Each row was made from one path, in order. Every step used is in the known rows, and no mark comes twice. Write each row's path.
Known rows:
muve besebek: [-1.397,-0.868,1.716,2.801,0.014,-0.454,3.128,-0.724,1.264,0.205,0.935,0.084,1.532,-0.281,-0.185,0.413,2.217,0.220,1.271,0.295,-1.484,-0.235]
muve besebek zodag setu rotekap gase: [-3.286,-0.592,1.611,2.356,-0.397,1.966,1.203,0.029,0.902,-0.886,1.101,0.268,1.123,0.173,-0.031,0.082,1.285,1.300,0.672,-0.349,-3.914,0.228]
furu rotekap gase: [2.858,0.437,-3.299,-3.377,0.135,1.847,-1.878,-0.115,-0.140,-1.020,0.922,0.801,0.400,-0.460,0.071,0.501,-3.573,0.217,-0.993,-0.571,2.032,0.937]
setu rotekap gase luma besebek zodag: [-0.957,-0.054,-1.878,-2.117,-0.441,0.249,0.277,1.294,0.153,-1.094,-0.305,0.003,-0.043,-3.725,-0.376,2.114,-1.986,-0.260,-1.592,-1.854,-2.508,1.632]
zodag setu: [-1.398,-0.176,1.283,-2.151,0.273,0.148,-3.945,-0.280,-0.999,-0.478,0.507,-0.156,-1.779,0.877,0.733,-1.234,-2.450,1.489,0.533,-0.353,-1.287,0.347]
besebek luma setu rotekap furu: [1.046,-1.217,-1.195,1.119,-0.775,0.009,0.181,-0.119,-1.378,1.067,0.116,-0.443,0.407,-5.906,1.144,0.584,-0.321,2.449,-1.404,0.266,-2.275,0.550]
gase luma setu zodag: [-0.283,-1.326,-0.513,-0.137,1.444,-1.068,2.248,1.424,-0.342,0.600,-0.202,-2.077,-0.513,-6.032,0.996,1.305,-2.380,2.357,-0.378,0.922,1.122,0.867]
gase rotekap setu: [-1.474,-0.504,0.159,-1.956,0.015,-0.155,-0.918,2.630,-2.134,-0.998,1.012,0.250,-2.086,-4.293,-0.496,0.371,-3.498,-0.031,-1.352,0.487,-2.814,0.694]
besebek zodag setu luma gase rotekap furu: [-2.903,0.118,-1.075,0.802,0.132,3.606,0.356,1.316,-1.369,-0.152,0.108,1.148,-2.757,-1.569,1.005,1.234,-1.161,2.231,-0.596,-0.750,-5.650,0.819]
muve besebek luma gase: [-1.298,-1.861,0.361,5.077,-0.145,-0.963,4.188,-1.264,0.137,0.928,0.941,-1.305,0.594,-3.833,0.476,1.454,2.908,1.015,1.391,0.137,-4.595,0.320]
luma setu zodag: [-0.529,-1.899,1.272,0.012,0.542,0.859,1.449,1.791,-0.713,-0.601,-0.275,-0.531,0.644,-2.350,1.238,-0.225,-2.127,1.681,0.010,1.736,3.430,-0.194]
gase rotekap setu luma besebek muve: [-2.499,-1.582,-0.189,-1.776,0.124,-1.118,0.572,1.665,-1.500,0.026,0.007,-0.570,-2.333,-6.211,0.358,2.087,-2.499,-0.257,-0.881,0.886,-4.822,0.852]
furu rotekap gase luma besebek: [2.495,0.019,-3.753,-3.323,0.689,0.738,-0.974,-0.100,-0.017,-0.397,0.334,-0.126,0.183,-3.195,0.132,1.920,-3.318,0.990,-1.060,-0.428,-0.155,1.385]
rotekap gase luma besebek: [-0.960,-0.860,-1.612,-1.579,0.637,-2.039,2.333,0.684,1.126,-0.118,0.163,-1.246,-0.191,-6.100,-0.049,2.146,-1.692,-0.410,0.529,-0.646,0.184,1.192]
furu rotekap setu luma gase: [2.371,0.273,-3.765,-4.135,1.021,2.867,-1.586,0.912,-1.801,-0.906,1.172,-0.289,-1.255,-2.103,0.919,1.930,-5.115,0.831,-1.414,-0.659,0.163,1.603]
muve besebek zodag: [-2.619,-0.568,1.508,4.545,-0.224,1.803,3.323,-0.326,1.284,0.004,0.598,0.095,1.974,0.294,-0.109,0.468,3.730,1.312,0.761,0.631,-4.182,-0.422]
gase rotekap furu: [0.076,0.345,-0.608,-0.657,-0.106,0.148,1.294,1.574,-1.370,0.107,0.742,3.970,-2.384,-2.694,-0.550,0.486,-2.031,0.125,-1.521,-0.195,-1.047,0.473]
furu rotekap gase luma setu zodag: [2.711,-0.382,-3.543,-3.493,0.919,1.489,-0.749,0.541,-0.267,-0.904,0.869,-0.138,0.192,-3.105,0.595,1.221,-4.761,1.590,-1.173,0.017,3.013,1.296]
zodag setu luma gase: [-1.859,-0.874,-0.609,-1.826,0.610,0.103,-0.979,0.341,-1.242,0.234,0.376,-0.722,-3.681,-2.274,1.433,1.592,-3.490,1.030,1.107,-1.346,-2.676,1.291]
muve besebek zodag setu rotekap furu: [-2.606,-0.025,1.657,2.512,-0.114,2.556,1.541,-0.247,0.467,-0.527,1.098,1.799,0.832,1.103,0.133,-0.021,1.673,1.883,0.131,-0.434,-3.957,0.102]
muve besebek luma: [-1.131,-1.689,0.644,4.208,-0.259,-1.085,2.976,-1.919,0.925,0.966,1.065,-0.841,1.594,-2.770,0.371,0.758,3.718,1.599,1.140,0.591,-4.080,-0.193]
gase luma besebek zodag setu rotekap: [-2.179,-0.598,-0.834,-0.036,0.845,-0.417,0.169,0.601,-0.329,0.566,-1.374,-1.783,-0.877,-4.955,0.407,2.552,0.177,2.708,-0.897,-0.293,-7.310,1.247]

Which path is each row?
[-1.019,-2.040,0.987,3.933,-0.645,-0.691,2.669,-0.709,0.355,1.002,0.738,-1.218,2.007,-4.797,0.597,0.873,2.172,2.035,0.448,0.682,-4.136,0.102]
muve besebek luma setu rotekap
[-1.157,-0.051,-0.027,-4.215,0.043,-0.215,-4.084,0.451,-0.905,-1.159,0.820,-0.036,-2.123,-1.571,0.291,-0.284,-4.763,0.956,-0.503,-1.902,-1.131,1.563]
zodag setu rotekap gase luma
[-0.513,-1.676,-2.047,2.246,-0.156,-0.791,1.199,0.465,-2.638,0.568,0.568,-1.910,-2.297,-6.948,0.741,1.742,-0.854,0.978,-0.472,0.026,-5.674,1.136]
besebek luma gase rotekap setu
[-3.456,-0.919,1.405,3.192,0.003,1.923,2.337,-0.390,1.071,0.086,0.803,-0.102,0.682,-0.372,0.510,0.838,2.447,2.145,1.163,0.145,-5.177,-0.054]
muve besebek zodag setu luma
[-0.422,-0.282,-1.699,-2.885,-0.345,-0.902,0.036,1.121,0.161,-0.889,-0.140,0.068,-0.245,-4.093,-0.446,2.089,-2.788,-0.710,-1.357,-2.022,-1.117,1.767]
setu rotekap gase luma besebek
[0.176,0.183,-1.846,-2.933,-0.421,-0.532,-0.220,1.103,0.107,-0.982,0.453,0.127,-0.453,-3.502,-0.534,1.426,-3.435,-0.896,-1.496,-2.247,0.230,1.763]
setu rotekap gase luma
[-1.388,-0.666,-0.801,0.476,0.236,0.025,1.807,3.235,-3.122,-0.711,0.532,-0.665,-3.486,-5.137,-0.103,1.617,-4.308,-1.475,-0.439,-0.633,-3.044,1.548]
luma gase rotekap setu
[0.339,-1.827,-0.659,2.442,-0.583,-0.690,0.351,-0.449,-0.995,1.550,-0.100,-2.421,0.775,-6.453,1.342,0.478,0.785,2.656,-0.277,1.299,-3.110,0.016]
besebek luma setu
[-3.361,-1.037,0.255,-0.359,-0.272,1.333,-0.932,0.746,-0.341,-0.967,-1.654,-0.111,0.198,-1.389,0.441,1.765,1.201,1.605,-0.249,0.126,-7.149,0.395]
luma besebek zodag setu rotekap gase
[-2.541,0.431,-0.465,-0.436,-0.163,2.950,-2.320,0.984,-0.695,-1.052,0.049,-0.361,-0.827,-0.540,0.351,0.043,-1.263,2.236,-1.147,-0.952,-4.486,0.932]
besebek zodag setu rotekap gase luma
[-1.640,-0.838,-0.855,-2.422,0.169,-0.226,0.258,2.560,-1.716,-0.527,0.979,0.311,-2.695,-5.867,-0.002,1.871,-3.740,0.112,-1.127,0.001,-3.223,1.010]
gase rotekap setu luma
[-1.544,-0.746,-0.144,-2.673,0.495,0.086,-2.177,-0.394,-0.417,0.232,0.486,-0.231,-2.702,-1.257,1.335,0.925,-2.646,1.801,0.828,-0.946,-2.300,0.767]
zodag setu luma
[0.186,-0.434,-0.736,-0.538,0.441,-1.270,0.907,1.854,-0.682,1.310,-0.381,-2.242,-0.332,-7.337,0.398,1.571,-3.222,1.715,-1.294,-0.141,-1.458,1.426]
gase luma setu rotekap
[-1.678,-1.120,-0.776,0.067,0.682,0.383,2.196,3.162,-3.037,-1.276,0.590,-0.297,-3.572,-4.270,0.183,1.589,-4.261,-1.117,-0.338,-0.327,-1.787,1.461]
luma gase rotekap setu zodag
[1.323,0.076,-3.452,-3.191,0.660,1.930,-2.256,0.045,-0.388,-0.683,0.316,-0.250,-0.230,-2.616,0.448,1.532,-3.369,2.041,-1.133,-0.329,-2.020,1.399]
furu rotekap gase luma besebek zodag setu
[2.760,0.708,-2.379,-4.301,0.783,2.983,-3.623,0.516,-1.689,-1.449,1.315,0.014,-0.013,0.172,0.422,0.029,-4.270,1.140,-1.820,0.045,1.097,0.918]
furu rotekap setu
[-1.032,0.076,0.901,-3.428,-0.234,0.609,-5.170,0.211,-1.485,-1.112,0.312,0.492,-1.915,1.128,0.443,-0.798,-3.514,1.224,-0.670,-1.438,-2.122,0.969]
zodag setu rotekap
[2.030,-0.337,-3.261,-2.848,0.604,0.076,-1.166,-0.910,0.084,0.165,-0.115,-0.865,0.376,-3.004,0.426,1.596,-2.861,0.546,-0.919,0.177,-0.151,1.234]
furu rotekap gase luma besebek muve
[-1.090,-0.725,-1.034,1.846,-0.098,-0.438,2.455,2.510,-2.497,0.120,-0.251,-0.225,-3.314,-4.519,-0.224,1.967,-2.761,-1.305,-0.145,-0.504,-3.986,1.316]
luma gase rotekap
[0.229,-1.424,-2.149,3.184,-0.159,-0.685,1.529,-0.847,-1.584,1.028,0.001,-2.090,-1.253,-4.942,0.951,1.540,0.953,0.996,0.182,-0.210,-4.404,0.783]
besebek luma gase
[1.325,1.335,-1.067,-2.560,-0.432,1.582,-0.508,0.576,-0.784,-0.833,0.534,3.960,-0.752,0.950,-0.288,0.348,-2.198,-0.386,-2.285,-2.184,1.688,1.067]
setu rotekap furu
[-2.484,0.503,0.253,0.102,-0.456,3.721,-3.141,0.731,-1.028,-1.088,-0.293,0.161,-0.594,1.605,0.491,-0.506,-0.335,2.357,-1.187,-0.539,-5.241,0.379]
besebek zodag setu rotekap
[-2.086,-1.063,-0.717,-1.813,0.405,-0.157,-0.869,0.868,-1.610,0.288,0.320,-0.382,-4.331,-3.498,1.236,1.789,-4.012,1.123,0.762,-1.222,-4.069,1.407]
zodag setu luma gase rotekap
[-2.286,-1.458,-1.865,0.348,0.207,0.772,3.452,0.212,0.909,0.938,-1.588,-0.401,-0.522,-3.907,1.183,4.476,2.118,1.410,0.326,-0.121,-6.394,0.467]
setu luma besebek zodag
